Every row comes from one small tree of marks. The marks that hang from a mark follow it in brackets, in alphabetical order. Every link used is in the known rows. Which tree was each row made from?
Known rows:
D{F{R}}: [-29.2   5.0   4.2  -3.5   5.2   0.2  13.9  -3.9 -17.8 -22.3  12.5  22.8
  -7.5  -1.2  16.7  21.5 -27.9 -21.6  11.8   1.5   2.8 -16.4  -5.7  13.8
   6.8   4.2  -2.4   5.2]
A{E{H} V}: [ -0.3   8.3  26.5  -5.4 -35.2   3.0   0.4  20.9  19.8  40.8  13.1   5.5
  15.2 -18.6   1.5  42.4 -40.9  -9.6  -7.3   1.9  28.5 -12.9  16.7   7.3
  -3.4 -15.3 -12.9  -5.4]
K{S}: [ -3.3  -1.7 -10.7  -3.5 -17.9  -3.1   2.3  -1.2   1.8  -8.4   3.4  -1.7
  -5.9  -1.5   3.9   1.9 -16.3  13.8  -4.5   4.6 -19.8   4.7   0.6   3.1
   1.3  -1.5  12.2 -29.2]
V{S}: [  5.6   8.0  16.0  -4.6   3.9   2.9  -3.3  -9.1   1.2   2.1  -8.8  -2.6
 -11.8  -7.3   5.1   8.8 -43.6   0.2  -8.0   2.1   3.3   5.1 -11.8   7.7
   7.5  -1.9  12.2  -2.2]
G{N}: [  8.9   1.1   1.7 -13.0  -9.5   3.3   4.7   3.1  19.5  20.7   4.1   8.9
  -8.6  -0.8  -0.7  -4.4  -9.6  -3.8  -5.2  -2.6 -23.8  -5.5 -29.8  -3.2
  -2.5  -3.2  -5.0  19.5]
H{C E{A}}: [ 20.7 -25.2 -41.8  19.8 -24.3  13.2 -19.2   5.9 -28.6  15.1  -1.7  -8.9
  24.8  -9.6 -13.6  27.4   2.6  23.6  -6.9   9.3  -2.6 -11.6  25.0  13.3
   4.0   8.6  28.1  39.2]
A{E{H} V{S}}: [  5.4  15.7  43.2  -9.4 -32.4   5.7  -2.3  11.5  22.4  44.4   4.0   3.7
   3.0 -26.4   6.5  49.7 -83.2 -10.1 -15.7   4.6  33.8  -9.0   5.3  15.3
   4.0 -17.4  -0.5  -8.1]
E{A}: [ 10.8 -17.4  -8.1   2.7   6.5  -0.1 -13.3   7.7  -6.0  -4.8   6.1 -10.1
   4.6   3.4  -7.1  -5.3  -2.7  16.7   0.9   0.4   2.6  -0.6 -14.9  12.7
   1.5   0.5  22.7  22.5]
J{G R{F}}: [-33.6  15.4  30.0 -10.4  23.6  28.6  15.0  -3.2 -37.6 -15.1  -5.1   5.5
 -18.3   1.8 -21.1 -10.1  14.1  10.1  16.2  -5.6 -11.1   7.0  13.9  16.8
  11.5   8.2   5.1   4.2]
J{D H{C E} R{F}}: [-19.0  -5.1 -10.3   8.1 -17.3  25.4  -7.0  -5.5 -37.3  29.6 -20.2  12.4
  11.4   6.5 -43.9  29.6   8.4 -12.9   5.1  13.9  -1.3 -18.1  18.1  -2.2
  17.6  41.2  41.7 -46.6]
E{H{C}}: [  0.0   6.9 -11.5  13.5 -33.6   7.9  -8.6 -11.7  -6.1   7.3   8.3  15.6
  19.2  -4.8  -1.2  37.8 -11.6  -9.0  -9.2   3.5  11.6 -12.5  12.9  11.9
  -6.5   9.7   4.6  27.6]
G{J}: [-13.4  13.5  -3.3  -5.3  11.9 -14.9   2.5  -7.1   3.2 -13.2  -0.9   2.4
  -9.3  -2.3  -1.9   9.1  18.1 -10.4  -6.9  -0.9   3.8   7.4  14.4   6.4
  -0.1  -0.5  -4.2  18.1]
G{J N}: [ -4.6  15.1  -1.8 -18.3   2.9 -12.1   7.3  -4.5  24.4   4.9   2.6  10.4
 -17.5  -2.8  -3.4   3.0   7.4 -13.1 -12.4  -3.9 -19.5   2.1 -14.1   3.6
  -2.2  -3.2  -9.0  39.7]
J{R}: [ -3.5  22.2  17.5  -1.8  15.0   7.7   8.8  -5.5  -5.8   3.9  13.6  -7.6
  -3.5   3.3 -10.4  -0.9   9.9  -4.6   6.0  -1.3  -0.5  -0.3  -3.0   8.5
   7.1   1.4  12.2  18.3]
C{H{E{A{V{S}}}}}: [ 41.5  -8.1 -17.8  12.7 -21.1  -8.0  -0.6  18.6 -10.7  53.9   6.5 -10.2
   7.4 -25.0   1.5  51.7 -65.9   0.6 -14.0   9.7  18.8  -7.8  20.9  26.4
  15.8   2.3  34.5 -14.4]
E{A{V} H{C}}: [  7.4  -7.4   2.6  13.5 -25.8   4.7 -18.0  -1.1   9.5  18.2  23.9   3.3
  22.5 -19.0   1.4  47.5 -43.6   4.6  -4.2   7.4  22.9 -15.2  15.7  37.0
  -4.3   3.3  33.5  46.1]
A{E}: [  3.2  -0.9   2.3  -7.9 -20.6   7.9  -4.4  14.7   5.1   7.6  -7.9  -4.0
   7.9  -7.1   1.7   3.6  -7.2  12.3  -3.0  -0.1  11.8  -5.6   1.0 -14.3
   3.1 -10.9 -17.7  -2.2]
G{J{D{F{R}}} N}: [-41.6   4.5  10.0 -24.6  15.8 -15.8  12.5 -12.5   2.5 -22.4   4.4  36.0
 -14.0   7.8  -3.6  16.2 -25.4 -24.5   2.3   3.1 -20.0 -16.8 -21.6   7.8
   3.3  10.2  -2.7  18.8]
E{A{V{S}} H{C}}: [ 14.1   0.4  18.4   9.4 -22.4   8.1 -20.8 -10.6  11.7  20.7  14.5   0.6
  10.6 -27.5   5.9  54.4 -87.3   6.8 -12.1   9.8  25.9 -11.0   3.3  44.7
   3.0   1.3  46.9  44.1]
D{F}: [ -7.8 -13.8 -11.3  -3.0   5.1  -2.2   2.7   0.2 -14.2  -4.4  -4.4  21.8
  -4.4  -7.5   4.3   0.6 -20.0   7.8   4.5  -0.8  -1.2 -11.0 -12.9  15.8
  -1.1  -1.1  -1.5  -8.2]
H{E{A{V}}}: [ 13.5 -21.2  -7.2  11.0  -9.5  -0.5  -6.3  23.0  -8.8  42.8  12.3 -14.7
  14.4 -17.7 -11.8  25.5 -19.0   9.5  -2.3   7.8   3.5  -7.6  31.3  22.9
   3.5  -5.1  28.7   7.9]
N{G{J{D{F} H{C}}}}: [-46.5  -6.1 -24.4  -4.9   3.0  -8.1 -13.0 -20.8 -49.5 -15.6 -28.3  41.0
  -2.6   8.3  -9.8  59.3 -37.1  18.0   4.6  11.6   1.9 -12.0  10.9  18.7
  -8.8  32.1 -16.9  -7.6]
E{A H{C}}: [ 12.4 -11.3 -20.4  16.2 -26.4   7.0 -21.8  -3.4 -11.4   2.8  15.5   5.6
  23.1  -0.6  -8.3  33.8 -14.6  10.2  -7.9   3.8  13.7 -12.9  -1.4  24.8
  -5.3   9.8  26.5  49.9]
N{G{J}}: [-25.7  11.7   3.0 -10.5  14.5  -8.7   0.9  -1.0 -34.8 -18.1  -3.8   6.5
 -10.6   2.8   4.7  32.3   0.3   0.2  -2.9   0.7  -4.1  15.7  34.3  13.1
  -8.9   1.4 -33.5  38.8]

Which tree is each row?
[ 21.1 -12.8  -2.1  13.9 -21.9  13.0 -18.6  -1.4  -4.3  33.6  -1.8 -13.5
  12.1 -35.4   1.5  48.6 -68.7  18.3 -10.4  14.8   9.4  -9.3  31.6  33.5
  12.4  -0.2  48.0  31.3] : H{C E{A{V{S}}}}
[ -7.8  21.4   7.6  -1.3  -4.2  14.8  14.9  15.6 -18.4  76.2  19.7  -4.1
  -9.1   2.2 -41.3  46.2 -22.0  21.2   4.6   2.0 -22.2 -16.9  -8.9  29.9
   5.3   7.6  15.8  12.8] : J{G{N} H{E{A{V}}} R}
[-21.6  10.6 -20.2 -12.4   5.9 -11.8  15.0  -0.3 -22.0  50.2  -6.3  31.0
 -12.7  13.8 -48.0  32.8  -1.1 -12.6  -6.4   5.2 -23.8 -24.7 -24.3  12.2
   5.1  22.0   9.5 -24.6] : G{J{D{F} H{E} R} N}
[-44.3  29.9  19.2 -11.0  29.1  -9.2   1.9 -11.1 -43.1   2.5  -4.7   7.1
 -10.2  30.0 -31.6  44.3  -1.3  -3.7   6.2   6.0   1.2   4.6   8.2   8.3
  -2.0  27.9 -11.0  -7.5] : N{G{J{D H R}}}
[-35.6  27.7   7.7   6.6   7.0  18.9  -0.5 -30.5 -31.0  -0.5 -13.4   7.5
   6.8  22.7 -37.9  25.5  -9.0  34.8  14.7   6.4  -4.1 -12.8   1.9   4.4
   4.4  32.5   8.6 -16.1] : J{D G H{C} R}
[-12.5  34.9  -6.2  -2.1 -11.5  17.1  25.6   6.4 -35.0  66.8   3.3   8.2
 -12.6  16.6 -44.3  37.8   9.3   7.8  -0.4  -1.8 -32.6 -14.3 -10.4   5.4
   3.1  14.0 -13.0  -5.7] : J{G{N} H{E} R}
[-48.0   2.7  34.0 -22.9  38.1   7.9   0.5  -4.1 -50.0 -28.6 -13.5  11.8
 -14.0  10.8 -25.0  10.3   5.2 -10.8  10.5   3.4  -8.1  16.0  30.1  14.6
   4.8  19.4   2.0  13.0] : N{G{J{D R{F}}}}
[-19.1  20.3   1.6  -4.2  -3.2  14.2  17.0   0.6 -37.1  61.7  -7.9  11.1
  -3.1  30.5 -61.0  27.2   2.1  19.0   2.9   3.1 -36.7 -17.7 -10.6  -4.6
   2.2  23.1  -6.0 -32.9] : J{D G{N} H{E} R}
[-27.8 -19.5   1.3 -18.9   9.9   6.5   7.8  -5.9 -22.7   1.7 -18.8  36.2
  -7.7  11.0 -24.5 -12.0 -34.8  43.9   8.4  -2.5 -37.9 -15.5 -26.0   8.9
  -7.8   4.6 -18.6 -12.9] : J{D{F} G{N}}
[-24.3  20.5 -17.8  10.8 -15.7  14.7  -1.9 -20.5 -21.6   1.1 -14.4  12.5
   0.0   7.1 -11.7  35.9 -10.5  29.5   5.4   2.9  -0.7  -9.0   8.3   4.8
  -1.5  21.9 -11.5  -5.8] : J{G H{C}}
[-19.7 -18.0 -14.2  -3.1   4.5  -9.9  -4.2  -3.9 -14.4  11.4 -18.8  29.9
  -3.4  16.9 -21.7  11.7 -32.2   9.6   7.1   6.4   2.8 -21.1 -33.6   2.1
  -0.7  22.7   8.0 -73.0] : J{D{F} H}
[-45.1  16.1   2.3 -21.1   7.6 -20.5  12.2 -13.3   3.3  -0.2   2.9  42.0
 -20.6  19.3 -12.1  36.5 -31.4 -33.0   1.7   5.2 -11.7 -25.3 -40.9   3.3
   4.2  25.3  -0.9 -18.4] : G{J{D{F{R}} H} N}
[  6.5  16.7  28.9  -1.7 -48.5  16.1 -11.8  -3.7  22.3  32.6  -1.9   7.3
  15.2 -37.1  14.4  64.3 -91.4  -1.6 -15.8   9.5  35.5 -15.3  18.4  18.7
   4.8 -10.1   6.8  18.8] : A{E{H{C}} V{S}}
[-29.6  17.0  20.8 -27.6  17.8   0.3   6.2  -7.1   9.0  14.7  -8.4  21.6
 -25.7  17.7 -39.8   1.4   9.3 -33.0   0.1   1.5 -15.7  -5.3 -39.7   0.6
  12.5  29.6  27.2 -25.0] : G{J{D H R{F}} N}
[  3.9   4.8 -10.0   4.6 -51.1  15.8 -12.3   4.0  -2.2  14.9   0.0  12.4
  27.3 -11.0   0.0  42.2 -19.7   4.4 -12.3   3.3  24.1 -17.3  11.8  -1.7
  -3.1  -1.4 -12.2  25.6] : A{E{H{C}}}
[ 34.3 -15.8 -34.4  16.8 -23.5 -11.9   2.3  27.8 -11.9  52.6  16.2  -8.9
  18.5 -17.4  -3.7  43.8 -20.6   0.2  -5.8   7.6  15.6 -12.0  32.5  18.5
   8.3   4.4  21.6 -11.5] : C{H{E{A{V}}}}
[  7.3  -7.5  15.7   5.7 -10.4  -5.5  -8.8  14.4   8.3  30.2  29.0  -1.3
  10.8  -8.8  -6.9  33.1 -36.7  -3.2  -3.6   2.2  19.3  -9.4   3.4  34.6
  -5.8  -4.2  26.0  19.2] : E{A{V} H}
[-16.6  10.9 -16.3  -9.5 -13.8  -9.1  -9.7 -24.4  24.5  10.9 -16.7  23.1
  -1.9  10.3 -21.2  28.1 -11.2  -4.6  -9.7   8.0 -12.9 -15.3 -22.4  -6.7
  -1.8  28.8   6.7   2.8] : G{J{D H{C}} N}
[-42.7  29.4   5.3  -3.3  13.9   1.8  -7.7 -26.8 -39.0  -8.6  -9.7  10.4
   0.0  18.9 -24.6  58.3  -8.9   5.6   5.9  10.6   1.8  -1.3  20.6  11.4
  -0.5  34.9  -5.3  20.6] : N{G{J{D H{C} R}}}
[-29.6   4.5   7.9 -13.2  -1.9  26.1  15.3   7.6 -44.7  51.0 -18.6  21.2
 -13.0  23.4 -62.5  13.9   7.7   2.8   6.5   3.3 -38.0 -14.0  -8.2  -1.8
  10.0  30.3   8.4 -52.6] : J{D G{N} H{E} R{F}}
[-12.5  -0.8   3.7 -20.8  11.1 -15.2  -0.7  -9.4  20.2   0.8  -7.8  13.1
  -7.7   9.6 -19.9  -6.3   2.6  -4.2  -9.5   1.6 -23.1  -1.4 -14.8  -6.0
  -3.2   6.1  -0.7  11.7] : G{J{D} N}
[-44.5   1.6 -11.6  -6.7 -12.8   6.3  21.7   2.6 -50.1  36.9  -7.9  41.5
  -6.6  24.7 -34.9  49.0 -35.1   3.5   8.3   6.5 -33.4 -32.9 -11.9   0.2
   1.4  25.7 -19.4 -44.7] : J{D{F{R}} G{N} H{E}}
[ -6.4 -15.1 -45.2  16.2 -12.3  -9.6 -24.4  -6.7 -25.9  17.5 -15.9   1.7
  20.7  12.4 -41.0  46.6   8.8  14.4 -10.8  14.6   6.3 -14.4  18.6   6.9
   3.9  33.2  33.6  -5.6] : G{J{D H{C E{A}}}}
[ 41.5 -19.2 -57.7  19.7 -24.0  -9.1  -1.1  25.2 -34.0  37.4   7.6  -6.5
  20.8   1.5 -13.5  30.9   6.9   4.2 -10.1   4.2   6.4 -10.3  14.1   6.1
   8.4  10.8  14.7  -6.9] : C{H{E{A}}}
[  6.6 -29.7 -43.0  21.4 -25.5   5.1 -27.3   0.8 -30.0  31.8 -16.7  -0.3
  29.1  14.0 -39.7  39.1  -8.0  24.7  -3.8  15.8   2.0 -21.6   4.0   0.9
   3.3  32.7  37.4 -24.8] : J{D H{C E{A}}}
[-24.1  14.5 -26.9   2.2  -9.8 -11.0   5.3  11.7 -57.0  35.9 -10.0  10.3
  -9.0  10.4 -18.8  72.6   9.7 -11.7  -9.7   6.6  -3.6   4.2  42.5   7.6
  -7.0  17.2 -31.9  -6.8] : N{G{J{H{E}}}}
[-23.0  14.8 -39.6   9.9 -25.0  -0.5  -4.1  -2.8 -56.0  23.5 -15.0  14.2
   2.7   0.5 -10.4  87.4   1.9  -4.7 -10.0  11.5  -1.5  -2.2  54.7  10.9
  -5.9  24.9 -26.3  18.3] : N{G{J{H{C E}}}}
[ 12.1  -6.5  30.7  -3.3  10.0   0.7 -12.7   0.0  18.8  13.3   6.2 -14.7
  -7.9 -22.4   7.4  16.2 -75.6  14.0  -3.3   5.7  15.0   1.7  -9.9  32.4
   9.7  -8.0  40.8  14.1] : E{A{V{S}}}
[-35.8  46.0  11.9  -8.5  21.4  -5.8   9.7  -5.0 -39.2   7.3   6.8   4.3
 -20.9  16.9 -14.8  54.0   5.7 -13.3   3.8   1.2   3.6   7.5   7.3  17.8
  -1.0  18.3 -19.2  20.3] : N{G{J{H R}}}
[ -1.3   6.8 -15.2  -6.3   8.0 -10.3  -1.8   8.0 -13.2  51.0   5.7  -0.7
  -2.5  24.8 -60.0  27.7  17.1  -1.5  -9.9   6.2 -19.9 -14.7 -25.0   9.4
   7.3  24.0  33.4   6.1] : G{J{D H{E{A}} R} N}
[-16.2  22.5  21.8 -22.1  25.5  -7.9   7.7 -13.4  16.6   3.4   5.4   5.4
  -9.9  12.7 -29.9  -5.6  11.5  -8.0  -3.1  -0.5 -21.9  -2.1 -18.7   2.1
   4.1   7.7  10.4  29.4] : G{J{D R} N}
[-30.9  33.7  19.6 -12.2  29.6  -1.3  10.0  -6.3 -40.9 -14.7  10.1  -1.2
 -13.6   5.8  -5.4  32.9  10.6  -4.2   4.1  -0.9  -3.9  14.5  29.7  22.4
  -2.0   3.5 -20.3  56.9] : N{G{J{R}}}
[-22.7 -16.2 -41.8   1.5 -29.7  15.4   1.2  -9.1 -43.0  42.6 -30.9  44.1
   6.6   8.9 -39.1  42.5 -31.8  40.1   0.3   8.3 -35.6 -33.7  -8.0   5.2
  -4.5  27.7 -12.1 -33.4] : J{D{F} G{N} H{C E}}
